Each row was made from one path, in order. Every step used is in the known rows, and no mark comes twice. Write each row's path.
In the rows, 128 means zero.
Known rows:
p-b: [137 150 119 147 159 137 136 123 160 167 124 126 106 125 108 150 142 113
 150 142 128 117 138 119 133 138 105  83 150 121 110 131 148 119]
w-k-c-y-v: [116 126 147 140  52 120 145 119 162  96  97 166 138 133 140 167 126 160
 131 134 139 132 136 162 145 114 122 116 112 142  97 118 137 155]
k-c: [146 139 149 131 104 140 132 123 131 111 115 133 133 145 129 186 138 133
 123 134 122 135 126 155 149 125  95 145 140 112 169 131  67 162]
y-c-v-k: [126 152 134 139 137 119 146 133 119 111 103 155 149 140 140 129 124 123
 120 116 139 140 108 145 146 112 150 144 124  64 149  92 153 162]
b-p-n-x: [125 111 103 135 222 121 129  97  93 131 103 122 117 141 113 123 129  85
 119 130 131 115 144  97 104 114 145  95 148 143 140 163  54 136]
b-p: [135 123 116 134 192 144 131  78 146 139 121 100 136 130 126 124 147 100
 115 127 130 128 139 103 136 131 166  99 160 111 105 163  59 101]
b-p-n-v-c-k: [114  92  90 128 168 120 123 112 136 134 116 105 138 136 123 112 129  91
 122 113 138 104 139 100 103 123 156 108 141 131 104 167  46 106]
c-k: [119 124 128 126  55 136 135 116 112 136 101 128 125 135 125 115 125 137
 122 140 115 125 151 126 151 135 141 122 117 109 136 213 102  61]
j-y-c-k-w: [110 149 135 125  11 135 126 133 122 138 125 137 127 112 129 123 134 115
 108 132 126 121 114 110 152 121 135 149 114 146 101 120 120 130]
y-c-k-v: [117 155 134 121  75 129 162 131  95 103 104 138 158 127 136 117 140 112
 131 128 137 119 121 138 136 115 117 140 126 110 164 147 122 153]
n-s: [175 110 133 133 176 165 130 159  72 161 101 134 152 152 116 138 141 111
 132 127 139 140 136 122 131 118  92  89 151 133 167 160 135 143]
p-n-v-y-c-k: [125 107  97 108 113  99 131 162  97 151 117 115 100 143 124 116 110 111
 132 124 131 106 135 119 109 118 100 139 107 148 129 124  95 148]
w-k-c-y: [112 127 146 149  48 125 151 125 154 102  96 160 131 140 131 173 129 158
 131 141 139 138 134 164 149 119 122 115 107 137  84 139 124 153]
x-n-j-y: [119 154 144 128 178 123 125 128 110  76 159  93  83 119 118 132 140 105
 135 149 109 147 133 145  92 151 165 157 136 154 108 148  98 115]
k-c-v-n: [149 110 155 121 110 124 126 104 132  91 124 154 118 148 142 169 106 149
 127 123 132 151 105 161 154 122  91 149 114 111 157 105 111 149]
y-v-n-p: [147 116 127 108 190 127 114 119 112 120 146 129 122 117 139 104 120 140
 140 114 110 120 136 105 108 131 102 116 156 127 162 116 164 124]
x-n-j-y-c-v: [121 152 148 129 182 115 129 121 114  58 152 107  88 119 127 132 137 103
 135 143 119 153 119 153  94 142 174 164 130 147 108 122 109 129]
y-v: [156 135 132 104 153 129 116 113 141 138 131 141 151 113 145 130 137 130
 121 115 118 113 147 120 128 120 118 123 158 115 181  99 149 125]
c-y: [142 134 132 154 125 129 143  80 162 143 120 101 137 129 120 123 139 140
 118 135 117 140 116 133 131 133 137 136 135 122 120 121 133 112]
b-p-n-v-k-w: [123 107  89 138 172 129 120 121 160 163 126 114 122 138 126 107 128  97
 115 112 144 102 132  90 106 125 152 102 126 129 109 151  68 132]
k-v-n: [128 124 141 102 128 135 137 128 102 136 166 132 136 122 131 115 124 144
 144 127 139 121 120 127 135 134  49 124 113 163 172 122 171 163]
x-n-j: [127 157 140 130 211 128 134 134 107  72 151  94  83 129 118 134 144 104
 141 148 113 148 139 153  84 151 159 145 145 123 136 175  97 111]
n-v-c-k: [124  96 107 128  73 158 120 179 144 168 125 100 189 140 126 149 136 121
 125 109 137 108 134 128 107 136 123 137 123 110 166 156 101  93]
w-k: [108 131 131 129  77 136 144 147 115 137 106 163 122 135 125 154 136 146
 132 139 135 130 158 142 145 127 129  85 113 119  88 179 141 130]
c-y-v-k: [136 138 132 151 128 112 132  89 190 136 120 118 155 118 137 103 119 154
 113 122 119 126 120 129 137 123 151 149 136 125 136  63 177 116]
j-y: [123 132 139 121  70 136 113 115 120 163 141 121 129 113 120 142 135 127
 112 135 110 130 131 112 156 133 126 138 128 166  90 105 117 124]
b-p-n-j-y: [117 119 100 137 213 115 114  94 129 123 131 107 107 124 114 115 132 101
 128 128 131 119 135 107  94 122 180 113 137 154  57 150  40 119]
x-n-v-y: [138 123 133 105 153 126 138 141 126 116 147  75  92 136 133 127 136  96
 127 138 118 137 135 129 124 152 119 154 139 144 158 122 115 122]
w-k-c-v-y: [118 111 146 130  49 116 136 130 154 105  99 178 123 142 142 171 114 166
 130 138 146 146 136 171 172 119 129 116  88 130  87 126 132 144]
v-n-p-b: [126 116 118 143 205 138 130 134  98 132 144 106  75 136 106 108 118 133
 165 136 113 133 125 101 109 151  88  88 144 126 102 174 151 116]
j-y-v-n: [128 125 142  97  86 122 104 118 115 141 159 134 120 101 135 118 114 135
 118 122 113 121 128 101 147 124 103 144 136 181 107  60 161 124]
b-p-n-s: [142 100 103 131 228 124 128 102 101 134 105 121 120 142 118 110 133  87
 124 122 139 121 140  97 114 114 138  85 159 140 106 164  64 136]
c-v: [154 107 137 126 142 129 121  82 151 140 120 154 144 136 140 138 124 147
 120 120 128 147 123 144 144 129 145 122 109  91 143 124 149 112]
w-k-c: [111 130 145 134  57 133 145 146 130 107  98 171 128 142 131 183 131 150
 134 139 139 133 147 160 151 119 113 104 109 128  99 160 114 156]
c-v-n: [145 101 139 113 147 120 122  99 116 127 138 154 107 139 137 119 101 151
 130 119 132 153 113 135 145 130 110 122 103 101 135 125 174 103]
y-c-v: [143 147 136 127 149 124 148 115 112 107 107 151 147 136 141 139 136 113
 123 117 138 142 107 144 131 111 135 135 133  73 153 102 137 162]
v-k-w: [116 154 119 156  71 151 115 188 172 190 132 152 123 138 124 114 119 150
 104 127 133 116 130 119 162 139 138 120 102  71 165 160 162 116]
c-y-v-n-j: [146 131 131 136 158 114 129  88 159 113 142 108 124 115 131 103 117 151
 131 125 124 135 110 131 105 125 133 148 133 143 122  81 171 107]
n-p: [139 114 117 163 206 156 122 103 129 144 116  98 143 136 115 127 155 136
 144 131  98 131 138 115 102 152 157 100 149 104 122 196  86 130]

Write each row's path:
[122  97  92 127 197 123 119 117 139 141 124 103 138 136 122 123 135  88
 121 111 139 107 137 100  99 122 149 107 151 129 109 148  49 127] : b-p-n-v-c
[155 103 132 114 128 112 112  92 166 150 125 137 120 133 144 123 109 159
 115 130 131 156 120 147 178 132 153 142  98 105 122  91 156  92] : c-v-y
[114 141 142 132  70 120 124 119 124 132 126 144 144 117 134 130 121 125
 110 124 125 136 107 124 163 116 151 159 117 142  89  56 145 153] : j-y-c-v-k
[119 154 139 123  77 130 128 127 103 134 132 126 135 113 124 141 140 108
 115 131 119 129 116 117 148 119 127 151 138 149  96  83 117 158] : j-y-c
[158 116 135 131 155 120 134  95 141 122 128 117 134 123 134  97 116 142
 126 121 126 136 112 121 121 119 106 133 146 146 144  73 185 123] : c-y-v-n-s
[125 129 119 131   4 152 123 138 156 162 114 148 116 132 129 106 131 140
 112 135 130 116 138 117 145 140 133 112  94  94 161 234 119  62] : c-k-w
[108 140 130 118 125 127 124 159  61 103 159 112  79 126 111 112 103 136
 147 138 127 142 113 128 104 132 120 145 107 152  82 151 134  95] : v-n-j-y-c-k
[127 120 111 126 183 113 129 153  43 142 100 150 103 151 102 143 118 104
 127 137 119 111 149 120  93 110  91 110 126 149 199 161 102 166] : p-n-x
[ 93 119 133 126  61 132 138 165 142 126 124 174 172 122 132 150 139 156
 137 130 154 118 148 155 143 124 110  97 105 136 119 151 168 154] : w-k-v-c
[116 126 121 150 120 127 122 150 164 132 127 112 170 127 114 140 140 134
 111 124 128 134 120 147 134 133 135 146 158  76 151 135 131  94] : v-c-y
[107 146 139 124  36 127 133 122 100 125 119 128 134 114 126 127 132 113
 114 135 118 126 121 115 153 120 137 155 125 155  86 109 110 132] : j-y-c-k
[130 100  95 126 201 124 127  97 134 147 122 102 126 137 124 117 135  88
 124 115 137 107 138  96  98 122 145 100 144 141 103 150  47 135] : b-p-n-v
[127 138 125 119 184 136 123 166  67 121 164 108  76 136 108 124 112 141
 152 138 128 144 122 133  95 139 106 127 119 125 110 173 133 100] : v-n-j
[117 160 130 127  83 130 158 141  84 104  93 133 131 136 129 124 140 105
 125 131 128 126 127 133 135 116 132 137 138  85 148 164 106 128] : y-c-k
[145 121 124 116 198 124 116 119 130 122 144 130 113 114 135 105 120 136
 149 117 115 115 135 102 106 131  99 103 158 134 148 106 177 125] : y-v-n-p-b
[126 146 127 144 143 145 104 136 126 138 155 103 129 115 108 151 136 141
 137 141 121 137 126 142  92 136 181 148 109 161  68 135  91 107] : n-j-y
[137 103 137 122 150 121 109 104 121 116 154 144 106 130 131 123  98 158
 137 123 135 157 105 143 121 131 141 138  87 129  94 111 164  99] : c-v-n-j-y
[127  98 103 130  49 166 114 190 170 179 130 110 185 139 128 144 140 122
 119 107 145 104 127 124 106 137 120 134 114 103 179 166 108  95] : n-v-c-k-w
[141 114 112 112  81 142 137 160 135 170 121  79 147 140 135 130 127 118
 127 125 139 120 121 122 134 130 122 153 109 138 138 100 110 125] : n-v-y-c-k
[137 142 137 116 150 119 151 127  86  97 120 150 122 139 139 126 121 115
 130 117 140 146 100 140 129 112 110 135 129  79 146 104 157 158] : y-c-v-n
[118 135 139 119  72 120 100 123 148 155 143 139 148 102 137 121 117 142
 106 122 110 115 135 107 163 123 142 152 130 168 109  49 160 128] : j-y-v-k
[126 136 133 153 231 127 141 104 136  84 130  92  83 130 116 118 152  97
 153 147  99 136 141 122  97 163 142 107 169 127 129 174 115 131] : x-n-p-b
[129 122 124 109 106 121 106 146 150 122 123 148 174 111 143 124 130 135
 116 111 125 109 149 131 133 121 133 136 159  94 189 124 147  85] : y-v-c-k
[139 147 125 125 107 133 104 154 184 163 136 160 147 116 148 109 122 148
 106 111 128 105 139 115 141 124 132 126 130  96 191  97 183 122] : y-v-k-w
[149 129 153 134 106 118 135  95 161  88 121 127 131 132 139 155 118 149
 123 126 123 136 106 152 140 119  93 162 140 137 159  73 113 156] : k-c-y-v-n
[124 138 143 124  76 123 124 106 122 127 127 140 143 114 134 137 131 118
 112 124 126 138 107 124 152 116 141 153 122 145  91  63 135 153] : j-y-c-v
[137 122 109 178 219 150 127 103 163 151 114 101 127 129 106 130 154 129
 163 137 106 122 136 108  97 154 150  77 154 117  98 175 113 130] : n-p-b
[134 138 129 137 180 119 147 119 109  95 115 143 116 136 132 121 124 114
 147 119 137 141  97 131 117 120 119 120 135  87 126 105 158 161] : y-c-v-n-p-b
[120 125 132 120 116 139 124 151 148 142 151 137 198 115 130 140 146 140
 128 119 142 113 126 146 136 132  87 134 132 126 196 124 146 155] : k-v-c
[122 137 135 123  48 129  94 134 170 169 149 149 143 100 139 117 120 143
 101 120 119 111 130 102 160 125 139 146 119 162 119  60 166 126] : j-y-v-k-w
[136 152 124 110 121 114 138 154 115 144 121 101 104 131 129 121 127 122
 117 145 130 143 124 134 176 126 125 156 135 103 131  95 124 127] : v-y-c
[ 98 114 132 134 101 128 147 143 129 123 131 164 128 124 127 127 127 159
 165 137 149 119 141 133 129 133  91  75  96 173  82 154 187 161] : w-k-v-n-p-b
[117 163 146 128 183 120 135 136 101  62 154  95  84 119 120 132 144  96
 136 147 115 147 126 148  89 144 164 163 141 148 111 134  99 130] : x-n-j-y-c
[131 124 120 110  79 131 100 158 176 132 131 157 168 110 145 117 133 138
 110 109 131 105 142 128 129 123 128 132 149  87 203 135 154  86] : y-v-c-k-w
[144  88 132 131 177 126 118  87 124 119 134 142 114 140 135 110 107 156
 141 118 122 153 111 129 127 139 132 116 107 103 123 139 163 111] : c-v-n-p
[116 144 138 134  44 128 117 131 149 144 132 154 137 115 136 126 123 127
 104 121 133 132 100 120 158 118 148 153 104 132 100  66 152 153] : j-y-c-v-k-w
[106 121 135 116  56 121 142 146 141 142 125 159 139 122 137 134 127 164
 138 143 151 125 148 148 167 127 111 103  87 165  98 130 171 151] : w-k-v-y
[135 144 130 122 140 120 113 140 151 146 129 147 155 119 145 116 117 146
 115 114 117 111 149 120 146 122 137 134 145 107 174  83 172 121] : y-v-k
[ 93 122 139 121  67 128 137 151 114 119 146 163 130 117 129 134 120 165
 152 138 151 125 136 145 128 126 104 103  79 191  71 136 179 156] : w-k-v-n-j-y
[128 148 118 113  56 118 135 160 134 147 116 114  94 130 134 103 121 128
 113 146 137 135 121 131 181 129 133 153 112 101 133 130 128 101] : v-y-c-k-w
[122 134 136 126 155 131 143 153 123 114 141  91 112 142 131 126 132  99
 127 129 115 128 138 127 114 150 128 148 136 129 166 134 124 131] : x-n-v-k
[120 122 133 133 107 132 130 129 172 135 148 126 201 113 131 130 144 148
 125 121 144 118 114 149 134 131  99 144 129 134 181 103 157 151] : k-v-c-y
[114 156 144 129 176 114 119 138 127  74 159 104  91 115 126 120 128 115
 131 143 109 140 136 143  99 145 175 163 137 157 114 117 122 116] : x-n-j-y-v-k
[144 122 127 149 172 115 133  74 179 122 132 106 123 113 129  95 121 146
 139 125 117 127 111 116 107 132 125 125 147 146 114  77 181 118] : c-y-v-n-p-b
[129 108  93 121 196 114 131 108 132 138 120  95 117 136 127 110 130  84
 123 118 140 112 129  98 111 118 147 116 142 140  95 124  51 144] : b-p-n-v-y-c
[152 109 135 109 175 147 134 171  34 139 136 129  96 152 113 113 109 121
 142 129 135 146 125 112 130 126  48  98 141 139 152 161 167 128] : v-n-s
[124 141 124 134 142 136  91 150 145 126 160 114 152 103 119 147 134 142
 133 129 126 127 128 145  87 129 183 155 122 154  89 106 110 103] : n-j-y-v-c
[112 148 136 120  87 130 164 145  56  97 103 141 145 135 130 115 127 109
 135 132 140 120 116 131 126 111  95 141 121 132 188 145 135 158] : y-c-k-v-n-x
[125 136 104 129 201 104 118 152  88 127 136 129  89 136 104 137 123 125
 146 134 123 120 142 140  69 123 135 123 117 132 110 172  84 140] : p-n-j
